Known rows, with every step that occurs
Y L M D Q: [ 0.24  3.36  0.69 -0.57  1.93  0.44 -2.02 -0.67  0.47  3.50  5.81 -1.26
 -1.47 -1.81  1.64 -0.99 -1.12 -0.46 -0.33  2.77 -0.23  0.74 -1.26]
M D Q L R N: [ 1.42  3.88  1.97  0.16  1.00  1.67 -1.91 -0.03  0.53  4.33  7.19 -2.73
  0.32 -3.07  3.05 -0.58 -1.41 -0.47  0.61  2.56  1.91 -0.08 -1.03]
D R N Q L M: [-1.23  3.69 -0.34 -0.34  4.08  1.37 -0.63  1.13  0.25  2.70  6.52 -4.13
 -0.64 -1.94  4.01  0.05 -2.65 -1.75 -3.31  4.00  0.63 -0.29 -2.18]
N R D: [ 0.02  1.00 -1.17  0.85  2.09 -0.72  0.22  1.02  1.94  5.02  2.43 -3.62
 -0.36 -3.41  1.98 -0.25  1.36 -1.71 -0.82  2.25  2.87 -1.69 -1.24]
N Q D M L: [ 0.53  2.83 -1.76 -0.87  0.37 -1.43 -0.93  2.15 -0.90  3.31  3.71 -2.08
  0.06  2.03  1.63 -0.41 -1.53 -2.20  1.39  1.88  0.10 -1.91 -4.79]
Q L M D R: [ 0.37  2.60 -0.11 -0.77  1.97 -0.36 -1.62 -0.10  0.45  5.07  5.17 -1.73
 -0.45 -2.25  2.17  0.76 -1.51 -1.03 -2.34  3.09  1.96 -1.25 -2.66]
M D Q L: [ 1.92  3.05  0.97 -0.24  1.35  0.69 -3.31 -0.13  1.45  3.71  5.85 -2.77
  0.17 -1.80  0.85 -0.66 -0.86 -0.75 -0.03  2.46  0.63 -0.08 -0.38]
N Q L M D R: [ 0.50  3.29  0.15 -0.97  2.62  0.85 -2.32  1.22  0.51  4.54  6.61 -2.42
 -0.51 -1.56  2.59  1.25 -2.02 -1.64 -3.61  3.68  1.00 -0.03 -2.02]
N Q L M D: [ 0.66  3.68 -1.27 -0.47  3.03  1.73 -2.00  2.04  1.10  4.82  7.48 -1.22
 -1.52 -1.78  1.58  1.02 -2.06 -1.35 -2.89  3.08  2.28  1.80 -1.54]
L R: [-0.58  1.14  1.08 -0.66  0.19 -0.02 -0.26  0.25 -0.14  3.53  3.24 -0.75
 -0.11 -1.14  1.56  0.40  0.68  0.48  1.37  2.62  3.69 -1.45 -2.75]
Y L R N Q D M: [-1.08  3.74 -0.88 -0.84  1.71  0.49 -0.38  0.89 -0.71  2.33  5.61 -2.64
 -0.80 -1.11  4.51 -0.02 -1.86 -2.52  0.74  1.35  0.75  0.08 -3.35]
R D: [-0.57  1.03 -0.41  0.16  1.41 -0.32  0.60  0.36  2.05  4.05  3.59 -2.18
 -1.32 -1.31  1.32 -0.63  1.46 -1.23 -0.21  1.77  3.47 -1.18 -1.23]
L Q N R: [ 0.93 -0.12 -0.35  0.17  1.77 -1.65  0.72  1.77  3.20  4.53  2.96 -5.27
 -0.58 -1.52  2.51  0.10  1.13 -0.08  2.31  3.96  2.86 -1.15 -1.93]
Q D M: [-0.76  1.32 -2.04 -1.42  0.55 -2.16 -0.27  0.16  0.03  3.11  2.70 -2.46
 -0.17  0.23  1.95  0.63 -0.34 -1.99  1.61  0.95  1.87 -1.94 -4.48]
M L Q: [ 1.07  1.24  0.37  0.91 -0.09 -1.65  0.37  1.44  0.50  3.83  2.71 -1.51
 -0.68  0.65  0.60 -1.50 -0.36  0.36  2.82  2.80  1.72 -1.35 -2.30]
R N Q L: [ 0.10  3.43 -0.57  0.63  3.98  1.43 -1.29  1.31  1.03  2.19  6.09 -3.96
 -0.71 -2.16  1.96 -1.65 -1.56 -1.80 -1.60  2.74  0.92  1.10 -0.53]
Q N: [ 0.13  0.42  0.18 -0.98  2.05 -1.26  0.14  0.15  2.36  3.05  3.22 -3.30
 -0.86 -0.21  0.78 -1.48  1.62  0.06  1.83  3.04  2.93 -1.47 -2.63]
R D M L Q N: [ 0.05  0.57 -1.46 -0.01 -0.37 -2.34  1.84  2.13  2.79  4.99  3.45 -2.97
 -1.68  0.66  2.96 -0.35  0.84 -0.83  2.99  2.22  3.97 -2.57 -3.66]
L Q: [-0.04  0.46  0.42  0.11  0.66 -1.20  0.32  0.66  1.56  3.14  3.23 -2.66
 -1.04 -0.15  1.29 -0.12  0.34  0.14  1.63  2.65  2.58 -0.21 -1.17]
N R D Q L M: [-0.15  3.24 -2.02  0.26  3.12  2.17 -0.57  2.11  2.58  5.59  6.43 -4.23
 -0.02 -3.57  4.20  2.04 -1.24 -1.56 -2.11  3.55  2.89 -1.07 -1.21]
D Q N R: [ 1.01  1.00  0.77 -0.66  2.14 -0.61 -1.11  0.59  2.32  3.38  3.38 -6.04
  0.81 -1.63  2.33 -0.64  1.14 -0.18  1.81  4.20  0.77 -2.22 -2.05]
R D Q: [-0.06  1.75  0.90 -0.32  0.89  0.45 -0.34  0.14  2.41  3.39  4.63 -3.68
 -0.54 -0.80  2.06 -0.32  1.06 -0.84  0.41  2.28  2.06 -1.42 -0.62]
N Q D R: [ 0.56  2.10  0.78 -1.41  1.32 -0.69 -0.76  0.81  0.71  2.82  4.31 -4.55
  0.51  1.37  2.62  0.63 -0.36 -2.02 -0.36  2.94  0.05 -1.88 -2.72]

Rows
[-0.32  2.32  0.69 -0.67  2.05 -1.29 -1.44 -1.34 -0.28  3.98  3.78 -1.01
 -1.48 -2.28  1.81 -0.92 -0.67 -0.98 -1.74  2.67 -0.06 -0.85 -2.41] => Y L M D R
[-0.30  1.04 -1.35  0.68 -0.79 -2.12  1.04  1.68  1.02  4.63  2.68 -1.64
 -1.35  0.04  2.41 -0.18 -0.09 -1.24  1.82  1.50  3.07 -2.16 -3.00] => R D M L Q
[ 0.97  2.63 -1.01  0.80  2.63  1.45 -1.67  1.38  2.81  4.61  5.18 -5.18
  0.73 -3.60  3.20  0.61 -0.19 -1.81 -1.21  3.00  1.78 -1.52  0.12] => N R D Q L
[-0.24  2.86 -0.99 -0.24 -0.71 -1.72  1.11  1.01 -1.91  4.35  3.54 -1.34
  0.27 -0.18  3.28 -0.72 -1.67 -1.41  3.36  1.37  2.30 -3.13 -6.12] => Q D M L R N
[ 0.38  1.59  0.14  0.48  1.61  0.18 -0.65  0.76  2.11  4.30  3.51 -4.97
  0.40 -2.69  2.87  0.12  1.02 -1.44 -0.29  2.91  1.31 -1.83 -0.55] => N R D Q
[-0.33  1.57  1.06 -1.02  0.95 -1.56 -0.65 -0.72 -0.28  4.65  3.69 -1.43
 -0.85 -1.48  1.81  0.24 -0.27 -0.69 -1.40  2.96  1.59 -1.61 -3.48] => L M D R
[-0.23  1.84 -0.29 -0.56  1.31 -0.78 -0.26  0.23  0.21  5.07  4.62 -0.30
 -1.67 -1.69  0.82  0.02 -0.33 -0.47 -0.67  2.44  2.67  0.14 -2.96] => L M D
[ 1.19  2.69 -0.04 -0.60  2.86 -0.09 -1.56  0.42  2.18  4.93  5.50 -3.93
 -0.88 -3.15  2.81 -0.70 -0.28 -0.63  0.25  4.08  0.22 -0.19 -2.00] => Y L M D Q N R
[-0.49  0.54 -2.39  0.31  2.06 -1.74  0.56  1.29  3.74  4.49  3.08 -4.84
 -1.62 -2.94  4.38  0.23  0.99 -2.05  1.09  2.30  2.69 -1.23 -1.57] => Y L Q N R D M
[-0.53  0.87 -1.77 -1.06 -0.25 -2.20  0.73  0.99  0.99  3.57  3.50 -3.10
 -0.67  0.92  2.95  1.57 -0.84 -1.60  2.66  1.26  2.56 -1.13 -3.71] => L Q D M
[-0.70  2.13  1.76 -0.18  2.62 -0.77 -0.70 -0.22 -0.14  1.50  3.69 -4.95
 -0.15 -1.19  2.60 -1.85 -0.38 -1.65 -1.40  3.28 -0.85 -1.21 -1.72] => D R N Q
[ 0.14  2.61  1.11  0.84  0.30 -0.58  0.72  0.61 -1.48  3.94  3.39 -0.81
 -0.16 -1.38  1.70 -2.49 -0.60  0.24  2.47  2.60  2.33 -2.23 -3.79] => M L R N
[ 0.38  2.85 -1.46 -0.32  2.36  0.48 -1.26  0.80  0.83  5.38  6.09 -0.46
 -1.29 -2.43  1.12  0.54 -1.48 -0.87 -1.52  2.44  3.21  0.62 -2.23] => Q L M D
[ 0.60  0.35 -0.53 -0.25  2.67 -1.51 -0.27  0.80  2.16  4.09  2.29 -4.65
  0.08 -2.12  1.49 -1.00  1.53 -0.48  1.20  3.63  2.27 -1.98 -2.73] => Q N R
[ 0.01  1.36  1.77 -1.41  0.12  1.32  0.73  1.10  3.63  4.38  6.16 -3.84
 -0.46 -0.20  3.83  1.02  1.98  0.29  2.27  3.39  4.66 -2.25 -1.95] => L R D Q N
[-1.10  3.93 -1.70  0.08  4.46  2.07 -0.25  2.03  0.81  3.07  7.44 -2.94
 -1.45 -2.33  2.95 -0.27 -2.67 -1.51 -2.66  3.48  1.81  1.57 -1.76] => R N Q L M
[-1.05  2.26  0.07  0.24 -0.28 -1.61  0.24  0.27 -2.45  3.36  2.28 -0.64
  0.02 -1.47  2.56 -1.77 -1.03 -0.51  2.37  1.85  1.95 -2.83 -5.32] => D M L R N
[-0.50  1.98  0.80 -0.25  1.31  0.34 -1.13 -0.52 -0.14  2.70  3.38 -0.23
 -0.79 -1.81  1.73 -0.95  0.40  0.15  1.07  2.33  2.14 -0.58 -1.73] => Y L R
[-1.91  1.74 -0.93 -0.33  0.52 -0.02 -0.43 -0.24  0.45  3.47  3.26 -0.46
 -1.24 -2.53  3.43  0.43  0.64 -1.45  0.11  1.01  3.44 -1.40 -2.39] => Y L R D M
[-0.19  2.61 -0.62 -0.14  2.43 -0.49 -1.09 -0.52  0.20  4.29  4.75  0.20
 -2.22 -2.40  0.76 -1.29 -0.70 -0.74 -0.97  2.13  1.20  0.90 -1.95] => Y L M D
[ 1.18  2.24  1.90 -0.54 -0.76  0.79  0.80  1.86  2.46  5.10  5.60 -2.83
 -0.11  0.71  3.14 -0.40  1.37  0.60  3.32  3.56  3.79 -3.36 -3.09] => M L R D Q N
[ 0.17  2.50  0.88 -1.00  0.96  0.13 -1.17  0.02  0.35  4.29  5.68 -1.74
 -0.92 -1.04  1.59  0.31 -0.68 -0.14 -0.17  2.91  1.19 -0.07 -2.33] => L M D Q
[ 1.35  2.27  0.90  0.73 -0.14 -2.60  1.94  0.92  0.38  4.35  3.72 -4.47
 -0.06  1.26  3.21 -1.63 -1.51 -1.28  3.14  2.74  0.20 -3.07 -3.45] => M L Q D R N
[ 0.65  2.47  2.44 -0.01  1.94 -1.15 -1.35 -0.50 -0.13  3.01  4.33 -4.26
 -0.50 -1.75  2.03 -1.90 -0.37 -2.02 -1.73  2.80 -0.84 -0.56 -1.38] => M D R N Q
[ 1.07  1.85  0.27 -1.08  1.95 -0.41 -0.71  1.15  2.14  5.67  5.30 -4.35
 -0.22 -2.33  2.71  0.53 -0.03 -0.34  0.56  4.35  1.50 -1.12 -3.01] => L M D Q N R
[-0.84  1.27  1.56  0.06  2.04 -1.96  0.02 -1.51 -0.27  2.25  2.18 -4.26
 -0.11 -1.94  2.25 -2.31  0.12 -1.12 -0.06  2.67  0.14 -2.45 -2.39] => D R N
[ 0.79  0.80 -1.22  1.03  2.66 -0.74  1.10  1.68  4.80  5.06  4.01 -5.10
 -1.78 -2.72  3.43 -0.59  1.47 -1.28  1.15  3.10  2.94 -0.54 -0.14] => Y L Q N R D
